Known rows, with every step that occurs:
paba, poro, tavup, buka, buvi: [ -4  10 -15 -29  -9  -5 -18  17 -11  -8   1  -4  -1   0   6  -8 -11 -12
  -6  -3  10  23  10   5 -28  29  -6   0  14   1  14 -16   3  10  14   7
   7  -4   7 -16 -10  26]
buka, zuge, poro, vuduk, buvi, kabo: [ 24   7  -9 -15 -29  -6  26 -23   3  -5 -39   1 -18  25 -26  -7 -21  -4
 -14  16   2   4  15 -15  11  28 -12  -3   6   3   9  -2  26   3  10  -5
 -12  -4  22 -10  -6  23]
gusuz, buka, paba, poro, zuge: [  9   9  -3 -23 -18  -9  -6  14 -14   4  -3  -3   3  -8  -1  -9 -12  -9
  -9   0  -6   1   8 -24  -4   8 -16   4  -9   3 -11  -7   2   1  -3   2
  29 -40   3 -18 -39  15]
buka, zuge, poro, vuduk, buvi: [ 22   5 -16 -17 -28  -2  22 -23   0  -2 -15   3 -27  11  -9 -12 -15   0
 -13   9  -4   0  14  -7   9  30  -8  -7   6   0   9  -2   3  -2   9 -10
 -11 -11  18 -10  -9  21]
kabo, buvi: [ 12   5   9  -7 -17   0  -3 -18  -3  -2  -8 -17  -9  20 -19  -9   5 -23
  -8  14 -10   7  18   0   8  10 -15   4  -1  -3  -8  -7   2  -1  10   3
  23  -6 -19 -11   7  26]
gusuz, buka, zuge, poro: [ 18   8  -5  -9 -28  -1  25   3 -11   0 -25 -15 -19   5  -9 -22 -27 -17
 -12  12 -11   7  17  -8   4  39  -2   4   9 -13  -3  -4   0  -1  -6   4
  17 -23  13 -19 -20  16]
gusuz, buka, paba, poro: [ 15   3   3 -18 -20 -12   7  13  -9  12 -11 -11  16  -3   5 -13 -15 -17
  -1  -1 -11  10  11 -12  -5  10 -14   2 -16  -1  -2  -5   8   0  -5  -2
  31 -34  -1 -20 -26  16]
paba, poro, zuge: [  2   5  -1 -26 -21   2 -16  -7  -7  -6   9  -4 -14   1 -11  -6   5  -2
 -12   5  -3   3  12 -24   2  17 -16   5   3  -5  -8 -11  -9   1  13  -3
   0  -9  -8 -14 -28  24]
kabo, buvi, buka, tavup: [ 19  -6   0  -8 -13   4   3 -31  -6   2 -10 -12   5  25 -40 -23   9 -30
  -2  15 -27  11  19   0  -2  -1 -11  -3   0  -5  -6 -10  -8   4   6   3
  25 -10 -15  -1   6  24]
zuge, buka, paba, poro, vuduk: [  7   7  -5 -30 -18 -10  23  -9  -2  12  -7   6   4  -2   3 -18  -5 -10
   4  -8   8   3   5 -15 -19 -11  -8  -6 -16   0   8  -6  -2  -6  -1  -7
   9 -36  -7 -12 -21  16]
vuduk, poro: [ 10   7  -3 -17 -27   0  -7 -20  -5 -15  -1 -11  -2  10   4 -13 -11 -10
  -6   8 -19  -4  17   5   1   6  -8  -6  -5  -5   4 -11  -4  -1  14  -1
  -3  -4 -26  -4 -13  30]
zuge, poro: [  8   9   0  -6 -25   2   2 -11   3   2  -6  -1 -13  23  -6 -15  -4 -17
 -10  15  -9   2  16 -10  10  20  -6   2   2  -7   0 -10  -7  -3   8   0
   2  -6  -2 -17 -13  24]
zuge, buka, buvi, vuduk, poro, tavup: [  5   7 -16 -24 -17   4  -9 -26 -15 -16 -20 -16   8   5   8 -18 -21  -4
  -5  -7   4   3  11  12 -31   8   3 -13  18   1   9 -13  15  -1   6   2
 -12  -8  -8   2  -1  34]
vuduk, buvi: [ 25   5   0   1 -25  -1  -5 -26   0  -2  -6  -7  -5  20  -5  -4   8  -3
  -6   6 -17   4  19   4  11  10 -11  -2  -5   5   5  -9  15  -2  13  -9
 -16 -12  -1 -10   0  32]
buvi, buka, paba, poro, zuge: [  5  19 -10 -22 -15  -2  -6 -21 -10   5   5   8   9   2 -25 -13  13  -8
  -9   5 -16  -2  10 -29   3  -4 -11   0  -5   6 -15 -15 -19 -11   8  -2
  13 -18  -7  -3 -31  20]
vuduk, poro, zuge, buka, buvi, kabo: [  4  21  -5 -23 -20  -5 -18 -31  -4 -30  -4 -16   3  24   1  -7  -5   0
 -10  10   3   3  16  -6 -23  -8  -4   5  11   7   5 -19  13  -3   4   9
  -7 -11 -10   1  -5  35]
buka, tavup, poro, paba: [  7 -17 -10 -14 -18  -8 -18  11  -6  25   5 -10  -5   7 -10 -17  -7 -19
  -9   3 -10   2  12  -5   1   7  -1  -1   5 -11   7  -9   4  21   4   4
 -23  -1   1 -15  -8  16]
buvi, vuduk: [ 18  -3  10  -2 -22   5  -4 -23 -13   1 -19 -11   6  11 -12  -7  -7 -15
  -5   3 -16   3  16   0   2   9 -16  -3   0  -3  -5  -3  10  -1  12 -13
  -5 -13 -11 -13   4  29]
buka, zuge, poro, paba: [  4   9 -18 -10 -23   2  10  -8  -5   9 -18  -7 -27   1 -17 -20 -16 -16
 -16  13  -7  -4  15  -5   6  25   9   1  10 -10 -10 -11  -5  -2   4   5
 -19  14   7  -8 -17  15]
tavup, poro, vuduk: [  6   3   1 -20 -20 -11   1  -3  -6   7   3 -15 -16  14   3  -8  -1 -13
  -5   4  -5   4  10 -11   9  17 -19  -7   6  -7  18   0  -6   8  13  -8
 -12 -21 -16 -21 -10  24]
tavup, buka, zuge: [ 17  12  -4  -9 -19  -1  16  -2 -12  -9 -18   0 -17  -4 -10 -16 -19 -17
  -8   2 -11   4  16  11 -12   8  -5   9   3  -8   0  -9  -1   3  14   4
   9  -7  -7 -13  -6  17]
paba, poro, tavup: [  0   1 -12 -27 -17   1  -8   4  -9   7  -6 -10  -8  -2  -8 -11   2 -12
  -7   1   1  10  10 -12  -2  27 -11  -2   1  -7   4 -10   1   5  13   3
  -7   2  -1 -17 -19  22]
kabo, buvi, vuduk: [ 16  -4  13  -5 -17   5  -5 -24 -12  -7 -25 -14   2  14 -28  -9  -7 -23
  -7   9  -9   7  18  -2   3  12 -20  -4   5  -2 -15  -1  16  -1  14  -8
  13  -9 -14 -11   9  29]
poro, paba: [  7   8  -7   0 -19  -2 -14 -13  -4  13  -9 -14 -12  11  -8  -8   5 -17
  -9   4 -13  -5  15   4   3  10   0   1   1  -3  -3 -10   1   2   8  -1
 -31   6 -13 -11  -9  24]
buvi, buka, zuge: [ 17  18  -4  -8 -19   5  23 -38 -15   3 -19 -16 -10   7 -28 -17   7 -17
  -6   8 -30   2  17  -1   2  13  -5   4   5  -5  -6 -10 -13 -13  10  -1
   0  -3  -9  -1 -15  23]
gusuz, buka, buvi, kabo: [ 18  12  12  -4 -19  -9   1  -9  -6  -6 -21 -35  13  32  -1   0  -8 -16
  -3   8 -15  20  18   2 -11  23 -15  10   6   6   9  -4  28   4  -4   1
  20 -21   1 -17   4  30]
poro, zuge: [  9  11   0 -10 -19   3 -11 -18  -7  -1   6  -4 -17  12  -8  -4   8  -6
 -12   8 -13  -8  15  -9   4  10 -15   5   2  -1  -6 -11  -9   2  12  -1
  -6 -13 -13  -9 -13  24]
tavup, poro, zuge, buka, gusuz: [ 18  -3  -4 -10 -17  -2 -21  -8  -1   4  -1 -10 -22  15  -7 -24  -1  -6
  -5  -1   4   5  11 -14 -13  -1   0   1  13  -7   3  -9  -6   5   6   9
 -28 -34  -5 -16 -28  26]
gusuz, buka, buvi, vuduk, poro, paba: [  8   6  -9 -11 -17  -5 -22  -8 -22 -13 -21 -34  12   2  16  -8 -31 -11
  -9  -3 -13   4  12  12 -17  23   1 -13  15   6   1  -6  20   3  -1  -3
 -17  -6 -10  -5 -10  34]
paba, poro, tavup, buka: [ -2   4 -15 -28 -15  -3 -15  22  -9  -5 -10   4 -13  -5  -3 -14 -10 -18
  -8  -3   7  12  10  -2 -13  27  -6  -4   5 -10  10 -14   5  11  16   7
  -2  -2  -2 -20 -19  23]
buvi, buka, paba, poro: [ 11  13  -5 -17 -16  -5   9 -16  -8   7  -2   0  19   6 -23 -14  11 -17
  -1   3 -20   7  14 -19   4  -5  -8  -3 -14   2  -7 -13 -13 -11   7  -4
  14 -22 -11  -5 -24  18]

Rows:
[  1   3 -16 -30 -18  -3   3   7  -8  14  -7   4   9  -4  -9 -13  -6 -15
  -7   0   0   3  10 -11  -6   5 -11  -2 -13  -2  -1 -11   4   2   9   4
  11  -8   0 -13 -19  15] => buka, paba, poro, tavup
[ 25  17 -11 -18 -21  -9  12 -28 -10   3 -12 -15 -18   9 -24 -11   3   0
  -6   1 -18   6  13 -11  15  23 -12  -9  14   2  16  -4  -1  -5  14 -11
 -22 -13   6  -7 -12  25] => tavup, poro, vuduk, buvi, buka, zuge
[ -1  15  -3 -22 -14  -5 -23 -16  -6   1  19 -19 -17  14   9  -8  10  -2
  -7   1   6   6  12 -14 -14   5  -3   8  20   1   8 -15  -7  -3   2   4
  -1 -28  -2 -14 -15  27] => tavup, poro, zuge, buka, buvi
[  3  19 -22 -17 -17   9  16 -22  -9  -7 -32  -9 -25  12 -47 -27  -5 -26
 -17  22  -6   5  17 -10   5  39   1  -3  21  -9 -11 -12  -6  -7   6  17
  16  12   9  -3  -4  19] => kabo, buvi, buka, zuge, poro, tavup
[  0   7 -11  -2 -23  -2 -13  -6   2  10  -7  -4 -17  16  -5 -16  -1 -20
 -13  12  -4  -3  15  -8   9  23   7  -2   8  -8  -5 -13  -5   0   4   3
 -27   8  -1 -13 -11  22] => zuge, poro, paba
[  9   3  -2 -22 -20  -6   8  -2  -3  10  -1   3  15   0  -3 -12  -4 -13
  -3   2  -9   6  13 -14  -1  -4 -13   4 -20   1  -5  -8  -1  -6   8  -5
  16 -20  -8 -14 -18  16] => buka, paba, poro
[  9  -8 -11 -10 -14  -7 -15  -3  -9  21   0 -14  -2  14 -25 -23  10 -22
  -6   3 -21   5  14  -7   3   5   5  -4  10  -8   5 -13  -8  10   5   2
 -27  -6  -5  -9 -10  20] => buvi, buka, tavup, poro, paba
[ 10  -7 -13 -27 -25   3  -9 -20  -7 -14   2   4  -6   8   1 -25 -14  -3
  -9   3  -7 -10  12  -1 -23 -18   0  -1  -1  -7   2 -19  -8   7   2   7
  -4 -23 -11   1 -20  23] => vuduk, poro, zuge, buka, tavup
[ 19  12  -5 -11 -19 -12  -4 -24  -1   3   1 -12 -11  24 -13  -7  15  -5
  -3   0 -17   8  13 -11  18  24 -14 -16  11   6  21  -6   1  -1  15 -15
 -26 -21  -2 -10 -11  34] => tavup, poro, vuduk, buvi, buka
[  1  16 -14 -14  -8  -3 -10   4 -12  -5  -4  -2  -7  14   3 -10  -8 -18
  -8  -2  -1  15  15  16 -26  22  -4   0  13   2  14 -16   5   8  14   8
   7  -7  -2 -12   4  27] => poro, tavup, buka, buvi
[ 10   3 -16 -22 -21   4 -14   4 -21 -24 -29   6  -2  -5  -6 -18 -33 -17
 -12   1  -1  -1  13  15 -18  18  -4 -15   8  -6   6 -13  18   9  21   1
 -11   6 -13  -9  -4  32] => buvi, vuduk, poro, tavup, buka
[ 16   5   7  -7 -12  -1 -12 -12 -17 -15 -12  -3   8  12  -2  -4 -18 -18
  -7  -1  -8  19  15  11 -24  10 -10  -1  10   5   4 -10  13   2  16  -9
  13 -19  -8 -13   5  32] => tavup, buka, buvi, vuduk
[  6 -13  -6 -29 -19   3 -11  -8  -5   3   9   0  -9  -1 -10 -21  -3  -4
  -5  -1   6   3   7 -19 -20  -9  -6   2   0  -9  -1 -14  -8   6  -1   3
   5 -30   3 -12 -28  18] => paba, poro, zuge, buka, tavup
[  3   9 -19 -34 -17   0   5  20 -17  -5 -22  -1 -20 -21 -16 -18 -23 -15
 -11  -3   7  14   9   3 -16  31  -3   3  10 -13   3 -12   4   9  17  10
   1   1   8 -18 -23  14] => paba, poro, tavup, buka, zuge
[ 40   3  -3  11 -15   2  -6 -42   0   0 -20  -9   0  33 -27 -18   6  -7
  -2   4 -31  10  18   6   3  13  -3  -7   3   8   3 -12   5  -2  15  -5
 -38 -15  -1  -2  -6  36] => vuduk, buvi, buka, gusuz
[ 18  10  -8 -18 -17  -6   2 -28  -2  -7  -4  -6  -4  14 -13  -8  11  -3
   0  -4 -13  13   9 -14   8  24 -14 -15   2   7  13  -8  -2  -6  15 -17
 -21 -19  -4  -8 -23  32] => paba, poro, vuduk, buvi, buka
[  2   9 -15 -14 -23  -5 -19 -14  -5  -4  -9 -16 -11   4   6 -13  -7 -10
  -9   5 -14 -10  15  10   1   7   4  -8   1  -3   0 -15   0   4  10   1
 -34  12 -25  -1 -16  29] => vuduk, poro, paba
[ 13   5  -3 -26 -17 -14  20  13  -9  12 -12  -6   9  -5   7 -13 -19 -14
   0  -5  -6   9   6 -16  -8  15 -20  -6 -14   0   8   2   6   4  -4  -6
  27 -41  -4 -19 -29  16] => gusuz, buka, paba, poro, vuduk
[ 12  11 -10 -14 -24   0  16   3  -6 -12 -20   8 -24   3 -14 -22 -24 -22
 -13  12  -3   5  16   1  -6  23   2   5   8 -14  -2 -11  -5   0  11   3
  16 -10   7 -15 -15  17] => tavup, buka, zuge, poro
[ 26  15  -4   7 -20   2  -2 -44  -2  -4  -8  -8  -1  27 -18  -9  21  -7
  -3   6 -29   8  19   1  14  13  -8  -6   0   8   4 -14   3  -9  14 -10
 -17  -8  -3  -2  -4  35] => vuduk, buvi, buka
[  7  21 -22  -4 -20   3  10 -22  -9   3 -24  -7 -22   7 -31 -24   1 -19
 -14  13 -18  -5  15  -9   8  28  16  -3  17  -7 -11 -14 -16  -9   3   7
 -21  14   7  -2 -17  19] => buvi, buka, zuge, poro, paba
[ 21  11   1  -2 -20 -10  15   3 -11  15 -15  -8  13   7   5 -14 -12 -20
  -3   2 -21   2  14   1  -2   2 -12   5 -17   1  -2  -4  11  -1  -6   0
  28 -34  -6 -16 -10  17] => gusuz, buka, paba
[ 11   4  -4 -20 -26   7 -23 -26 -18 -21  -7  -4  -2   2  -5  -9 -22  -3
 -15   8 -13 -12  14  -8   0   3 -15  -9   4   0  -9 -10   3  -2  19  -7
  -7  -2 -19  -3 -20  33] => buvi, vuduk, poro, zuge
[ 19  15 -14  -3 -21  -3   9 -35   5  -8 -11   6 -11  34 -18 -14  10  -7
  -6  10 -14   3  14 -13  15  32  -7 -17   8   6  12 -10  -5  -5  11 -12
 -20 -10   6  -5 -13  34] => zuge, poro, vuduk, buvi, buka
[ 14  -7  -5 -21 -16  -8   9 -15 -11  14   1  -8   0  20 -20 -21   4 -18
   0   3 -21   8  12 -13  -1   6 -14 -10   4  -7  20  -3 -13  12  10  -6
  -7 -28  -9 -11  -8  22] => buvi, buka, tavup, poro, vuduk
[ 10  11   7  -8 -12  -9  -7  -7  -5 -21 -12  -8   7  29  -7  -1  -5 -19
  -4   7  -5  20  20  11 -18   9 -11  11   6   6  11 -14  25   5  14   2
  13 -11  -6 -13  11  30] => tavup, buka, buvi, kabo
[ 22   4  -6  -2 -14   5  -9 -24  -2   1 -10  -5 -16  16  -8 -24  -4  -7
  -4   0  -4  -1  13  -3 -19  -7   3   3   9  -2  -5 -11  -5   2   4   8
 -25 -24 -10  -9 -19  26] => poro, zuge, buka, gusuz
[ 14 -17   4 -17 -24  -6  -8   3  -6  15   6 -11   0  15  -9 -18  -2 -16
  -7   6 -14   8  15  -7   3   6 -12   3  -3 -12  12  -6  -1  13   9   0
   4 -22  -2 -19  -4  18] => buka, tavup, poro
[ 16  -2 -21  -9 -15   2  -8  22  -4  -5 -28  19 -19  18 -11 -34 -32 -27
 -12   7   4  11  13   7 -19  30   7  -7  13 -10   7 -13   6  15  17  17
 -16  -5   9 -18 -16  24] => zuge, poro, tavup, buka, gusuz
[  7  17   2 -10 -16  -3  -7 -29   0 -10  -9 -16   0  33 -11  -5   7  -6
  -8   6   5   3  16 -11 -21  -7  -8  14  13   8   0 -16  15  -3   1   7
  -1 -18   2  -7   3  31] => poro, zuge, buka, buvi, kabo
[ 11 -13  -3 -23 -20  -2 -20   3  -9  13  13  -1 -11   9 -15 -14  -3  -8
 -14   8  -9  -1  13 -20   1  -1 -16   4   4  -7   3 -10  -8  16  10   2
   3 -26   0 -18 -12  17] => buka, tavup, poro, zuge
[ 16  11  -2  -6 -17  -9   9   9  -7   0  -9  20   6   7  -3 -14 -12 -24
  -4   2 -12   4  15   8 -11 -12  -9   5 -16   1   0 -14   3   3   9   0
  22 -24 -12 -13  -2  18] => tavup, buka, paba
[ 27   4   3   1 -10   2  -7 -34  -5  -5 -21 -18  -3  30 -44 -23   8 -27
  -1  12 -25  14  19   1  -3  12  -5  -4   6   1 -10  -7  -7  -3  10   5
  -6  -7 -20  -1  -1  30] => kabo, buvi, buka, gusuz
[ 18 -12   0  -9 -22   3  11 -18   0   9  -6  -5   3  15  -4 -25   0 -17
   2   0  -8   3  15   6 -19 -14  -1   4  -7 -11   6 -12   0   6  -2   1
   3 -28  -5 -10  -3  20] => zuge, buka, tavup
[ 11  10 -15  -6 -23  -4  11   9 -13  10 -32 -18 -25  -3  -8 -23 -26 -17
 -14   9  -9   1  14  -5   5  39   9   2  15 -11  -8  -5   6   0 -11   8
 -14  -3  16 -17 -22  16] => gusuz, buka, zuge, poro, paba
[  9  14  -3 -10 -22   4  -7 -24  -2   3   4  -2 -18  11  -4 -14  11  -6
  -6   2  -1  -8  12  -8  -8  -2  -6   4   6  -4  -4 -14  -7  -4   1   2
  -8 -19 -11  -9 -15  25] => poro, zuge, buka
[ 14  19  -1  -9 -16   4  16 -40 -12  -7 -25 -20 -10  10 -45 -18   7 -24
  -5  15 -23   9  22  -1   4  15  -8   3   8  -5 -14  -8 -11 -11   7   4
  15   0 -13   2   2  22] => kabo, buvi, buka, zuge
[ 11  13  -8 -24 -15 -10  21 -18  -9   9  -4   6  12   5 -14 -14   4 -15
   2  -1 -15   3   8 -21  -4   1 -14 -11 -12   5   3  -6 -14 -10   8 -10
   6 -26 -15  -3 -22  19] => buvi, buka, paba, poro, vuduk
[ 25   4   8   2 -27  -5  -4 -28   5  -7 -23 -10   3  36 -20   0   7  -5
  -6   9 -12   7  20  -5  14  11 -16   4  -6   9   5  -9  35   3  13  -8
 -18  -3   5 -11   7  33] => vuduk, buvi, kabo
[  5 -15  -8 -14 -19  -8 -15   6  -3  22  -4 -12 -11   6  -4 -27  -2 -18
  -3  -4   3   2  10  -1  -9  -8   9  -1   5 -13   9 -14   2  13  -5   6
 -31 -17   1 -15  -5  19] => zuge, buka, tavup, poro, paba
[  2   9 -20 -26 -24   2  -6  -8  -9  -8 -11 -11  -6   6   4 -16 -12 -11
 -13   5 -11  -5  15   8  -4  16  -7  -8   1  -7   9 -14   2   6  16   8
 -13   5 -17  -5  -9  29] => vuduk, poro, tavup
[ 15  12   7  -3 -17  -7   1  -6 -13  -3   0 -34   4  19  11  -5  -5 -12
  -3   2 -19  18  16   8 -11  26 -11   5   7   2   9  -5   7   1  -4   0
  21 -31  -6 -14  -1  28] => gusuz, buka, buvi
[  9  16  -8 -12 -17  -2   7 -21  -3   8  -2  14  -4   7  -3 -18   4  -9
  -6  -1  -1 -14  13  -9 -13 -26  -4   9 -10   2  -9 -16  -5  -9  -4   6
   9 -28  -7  -5 -14  17] => poro, zuge, buka, paba
[  0   8  -3 -24 -21   1 -14 -15  -2  -5   6  -4 -20   1  -2 -12   9  -3
  -5  -2  10   0   9 -23 -11   0  -5   4   4  -5  -5 -12  -9  -5   3   1
  -1 -18  -5 -15 -30  24] => paba, poro, zuge, buka
[ 11  11  11  -8 -18  -6  -2 -25  -3  -9 -12 -23  14  35 -12   3   5 -13
  -5  14 -13  16  20   2  -7  10 -15  11   5   7   6  -9  20   1   9  -2
   7  -8  -5  -9   9  31] => buka, buvi, kabo
[  8   1 -11 -13 -23   1 -21 -19 -15 -12 -21 -12   5   0  -5 -12 -22 -11
 -10   1 -13  -8  13   4   0   5   2 -13   4  -2  -7 -10   8   1  13  -6
 -36  15 -21  -2  -8  31] => buvi, vuduk, poro, paba
[ 10  19 -12 -18 -16   0  26 -32  -8  -8 -25  -4 -24  16 -43 -23  -7 -25
 -11  18 -10   4  15 -16   6  32  -8  -9  17  -7  -6  -4 -20  -9   8   4
  20  -2  -4  -3 -10  21] => kabo, buvi, buka, zuge, poro, vuduk
[ 13   8  -3 -11 -27   4  23 -14  -5   1 -17  -5 -21   8 -13 -18 -15 -13
 -13  18  -9   4  16  -8   7  22  -1   6   4 -11  -6  -8  -7  -5   5   2
  12  -5   5 -11 -16  16] => buka, zuge, poro
[ 32  -1 -12 -13 -14  -7  -5 -29  -4  -3 -14  -6  -2  20 -20 -15  -2  -3
   1  -2 -16  17  10 -13  -2  22  -9 -18   4   9  13  -4   0   1  17 -12
 -40 -21  -1  -5 -26  34] => paba, poro, vuduk, buvi, buka, gusuz
[ 23 -12   3  -4 -23  -3   6   6 -11  14 -13 -17   6  15  -2 -18 -14 -20
  -1   3 -24  10  15   6  -9   7 -12   3  -8 -10   7  -3   7  15  -4   2
  14 -32   2 -18 -10  19] => gusuz, buka, tavup
